What can hang from each mark:
bafiba: dedeg zisat
samupal: vuti zegof
zegof: samupal vuti
vuti: bafiba samupal zegof zisat
zisat: bafiba vuti

Every row comes from one small tree of marks. The marks that hang from a mark follow it in brackets, in alphabetical order. Every link used is in the known rows. Which tree was each row made from?
Known rows:
zegof{samupal{vuti{bafiba}}}: [-1.50 -0.12  0.73  0.15 -3.23  0.38  0.48 -3.13 -0.64 -0.40 -1.10  0.56
  2.04 -2.05  1.63 -0.24 -2.07]
zegof{vuti{samupal zisat}}: [ 2.50  2.87 -1.74  0.29 -1.91 -1.96 -0.53  1.11  0.28 -0.50  0.42 -0.30
 -1.37 -1.10  1.18 -1.44 -0.06]
bafiba{dedeg zisat}: [-3.81 -2.42  0.19 -2.37 -0.49  2.11  0.12  2.33  5.97 -0.46 -0.15  1.88
 -2.71  2.39 -2.71 -0.14 -1.71]
bafiba{dedeg zisat{vuti{samupal{zegof}}}}: [-0.15 -2.41 -1.07 -1.93 -2.07  0.65  1.47 -0.98  5.52  1.28 -0.02  0.37
 -3.45 -1.21 -5.18 -0.91 -1.78]
zegof{samupal}: [-1.79 -0.29 -0.77  0.86 -2.46 -0.05  0.90 -0.44 -0.24  0.23  2.35  0.66
  1.45 -1.43 -0.22  0.50 -0.57]
samupal{zegof{vuti}}: [-0.46 -0.13 -2.56  0.69 -2.06 -1.24 -1.31 -0.52  2.04  0.98 -0.63 -0.61
  2.35 -0.82 -1.45 -1.17 -1.13]
zisat{bafiba{dedeg} vuti{zegof}}: [-0.02 -1.68 -0.57 -2.20  0.94  0.71  1.69  1.94  0.93  2.32 -0.81  1.08
 -1.82 -1.36 -5.10 -0.48 -0.83]
zisat{bafiba vuti{samupal{zegof}}}: [ 2.87 -1.30  0.45  0.62 -0.85 -0.94  1.81 -0.33 -1.33  2.79 -2.01 -1.27
 -0.89 -3.75 -4.61  0.48 -0.44]
vuti{bafiba samupal}: [ 2.58  0.83  4.23 -0.57 -0.73 -2.71  0.87 -2.34 -1.34  0.94 -1.61 -0.44
 -3.15 -2.39  2.07  0.23 -1.14]
samupal{vuti{bafiba zegof}}: [ 1.19 -0.37  1.57 -1.25 -0.35 -0.67  0.44 -3.78 -1.33  0.28 -5.12  0.17
 -0.62 -2.66  2.30 -1.79 -2.00]
vuti{bafiba}: [-0.02  1.05  3.44 -1.07  0.15 -1.65 -0.50 -1.70 -0.85  1.21 -1.12  0.25
 -0.49 -0.16  1.60 -0.66 -1.88]
zegof{samupal vuti{bafiba{dedeg zisat}}}: [-4.89 -1.09 -0.06 -1.85 -3.75 -0.07 -1.22  1.11  5.50  0.18  2.92  1.57
  0.14  1.00 -1.25 -0.73 -3.63]
samupal{vuti{bafiba{dedeg zisat} zegof}}: [-1.83 -2.47  1.98 -3.26 -0.84  0.93  0.42 -1.97  3.57 -0.01 -5.21  1.61
 -2.63 -0.79  0.15 -1.81 -3.40]
samupal{vuti{bafiba{dedeg} zisat}}: [-1.54  2.96  1.25 -2.13 -1.48  0.73  0.12 -1.34  1.29 -0.60 -4.45  2.14
 -0.77  0.37  1.97 -2.37 -2.62]
samupal{zegof}: [-0.44 -0.23 -0.34  0.69 -1.13 -1.11  0.38 -1.62  0.41  1.62 -2.18  0.01
  1.09 -1.45 -1.05 -0.73 -1.15]
samupal{vuti}: [ 0.05 -0.64 -1.43  0.11 -0.99  2.02  0.02 -1.41  0.41 -1.86 -2.71 -0.27
  1.08 -0.52  0.49 -0.23 -0.05]
vuti{zegof}: [ 1.37 -0.74 -0.15 -0.59  0.53 -1.27  0.90 -0.93 -1.05  1.02 -1.49  0.24
 -1.29 -2.13  0.35 -1.12 -0.23]

Which tree is each row?
[-1.01  0.76 -0.16  0.88 -1.46  0.70  0.73  0.29 -0.84  1.10 -7.52  0.97
  1.59 -1.75 -0.96 -1.78 -2.18]
samupal{vuti{zisat{bafiba}} zegof}
[-0.38 -0.04  1.37 -0.09 -2.04 -0.58 -0.07 -4.51  0.05  0.95 -5.94 -0.07
  1.83 -2.14  0.91 -1.53 -2.81]
samupal{vuti{bafiba} zegof}
[-2.89 -0.94  0.49 -0.59 -3.35 -1.03 -1.58 -0.04  2.87  0.70  2.74  0.25
  1.19  0.01 -0.15 -0.89 -3.29]
zegof{samupal vuti{bafiba{zisat}}}
[-0.09 -1.70  4.15 -2.26  0.65 -2.10  0.07 -1.87  0.49  2.43 -3.00  0.55
 -3.07 -1.29  0.79 -2.02 -3.42]
vuti{bafiba{zisat} zegof}
[-3.25 -0.88  0.86 -2.72 -1.35 -0.10 -2.13  1.55  5.82  0.07  0.52  0.95
 -1.39  2.52 -1.18 -1.11 -3.15]
zegof{vuti{bafiba{dedeg zisat}}}
[-0.14  0.29  3.42 -1.46 -2.21 -2.69  1.63 -2.54  2.11  1.74 -3.04  0.96
 -3.29 -2.49 -0.18 -0.26 -2.58]
vuti{bafiba{dedeg} samupal{zegof}}
[ 0.33  1.43  0.63 -2.40 -0.46 -0.31  0.12 -2.28  1.56  1.49  1.42  0.49
 -0.69  0.06 -1.88 -1.45 -1.66]
zisat{vuti{bafiba{dedeg}}}
[-3.79  0.41 -1.16 -0.14 -2.98  2.44  1.48  2.33  1.05 -0.69 -2.17  2.68
  1.03 -0.84 -1.17 -0.25 -1.69]
zegof{samupal{vuti{zisat{bafiba{dedeg}}}}}
[-1.34 -0.71  1.45 -1.47 -0.97 -1.06 -2.55  0.40  3.00  0.45  0.32 -0.36
 -0.30  1.49  0.06 -1.22 -2.77]
zegof{vuti{bafiba{zisat}}}
[ 2.58 -1.89 -0.28 -0.72 -0.82  0.22  0.75 -1.30  1.67  0.69  1.15 -1.24
 -2.93 -1.52 -2.97 -0.69 -0.45]
bafiba{zisat{vuti{samupal}}}
[-2.59 -1.68  1.22 -0.37 -3.27  1.03  0.33 -2.42  1.22 -0.29 -1.50  0.69
  1.06 -1.40  0.65 -0.58 -2.87]
zegof{samupal{vuti{bafiba{zisat}}}}
[-1.88  4.03  2.81 -2.45 -0.44 -1.33  0.13  0.03  1.07  1.28 -1.80  2.64
 -2.04  1.12  1.55 -2.34 -2.85]
vuti{bafiba{dedeg} zisat}
[-2.09  3.13  1.94 -2.38 -1.91 -2.60  1.88 -1.26 -0.12  2.61 -1.05  3.49
 -1.98 -2.31  1.89 -3.04 -3.67]
vuti{bafiba{dedeg} zegof{samupal} zisat}
[ 2.18 -2.14 -0.46 -0.18 -1.55 -0.44  1.11 -2.48  2.04  1.90 -0.34 -1.26
 -2.03 -2.45 -3.69 -1.21 -1.41]
bafiba{zisat{vuti{samupal{zegof}}}}
[-0.90 -1.10  1.64 -2.40 -2.15 -1.12 -0.99  0.97  5.37 -0.24  0.31  0.42
 -3.63  0.50 -0.75 -0.24 -2.47]
zegof{vuti{bafiba{dedeg zisat} samupal}}
[-0.02  1.92 -1.77  0.71 -2.20  0.21  0.45 -2.51 -0.11  0.39 -5.82  0.70
  1.80 -1.98  0.56 -2.67 -1.79]
samupal{vuti{zisat} zegof}
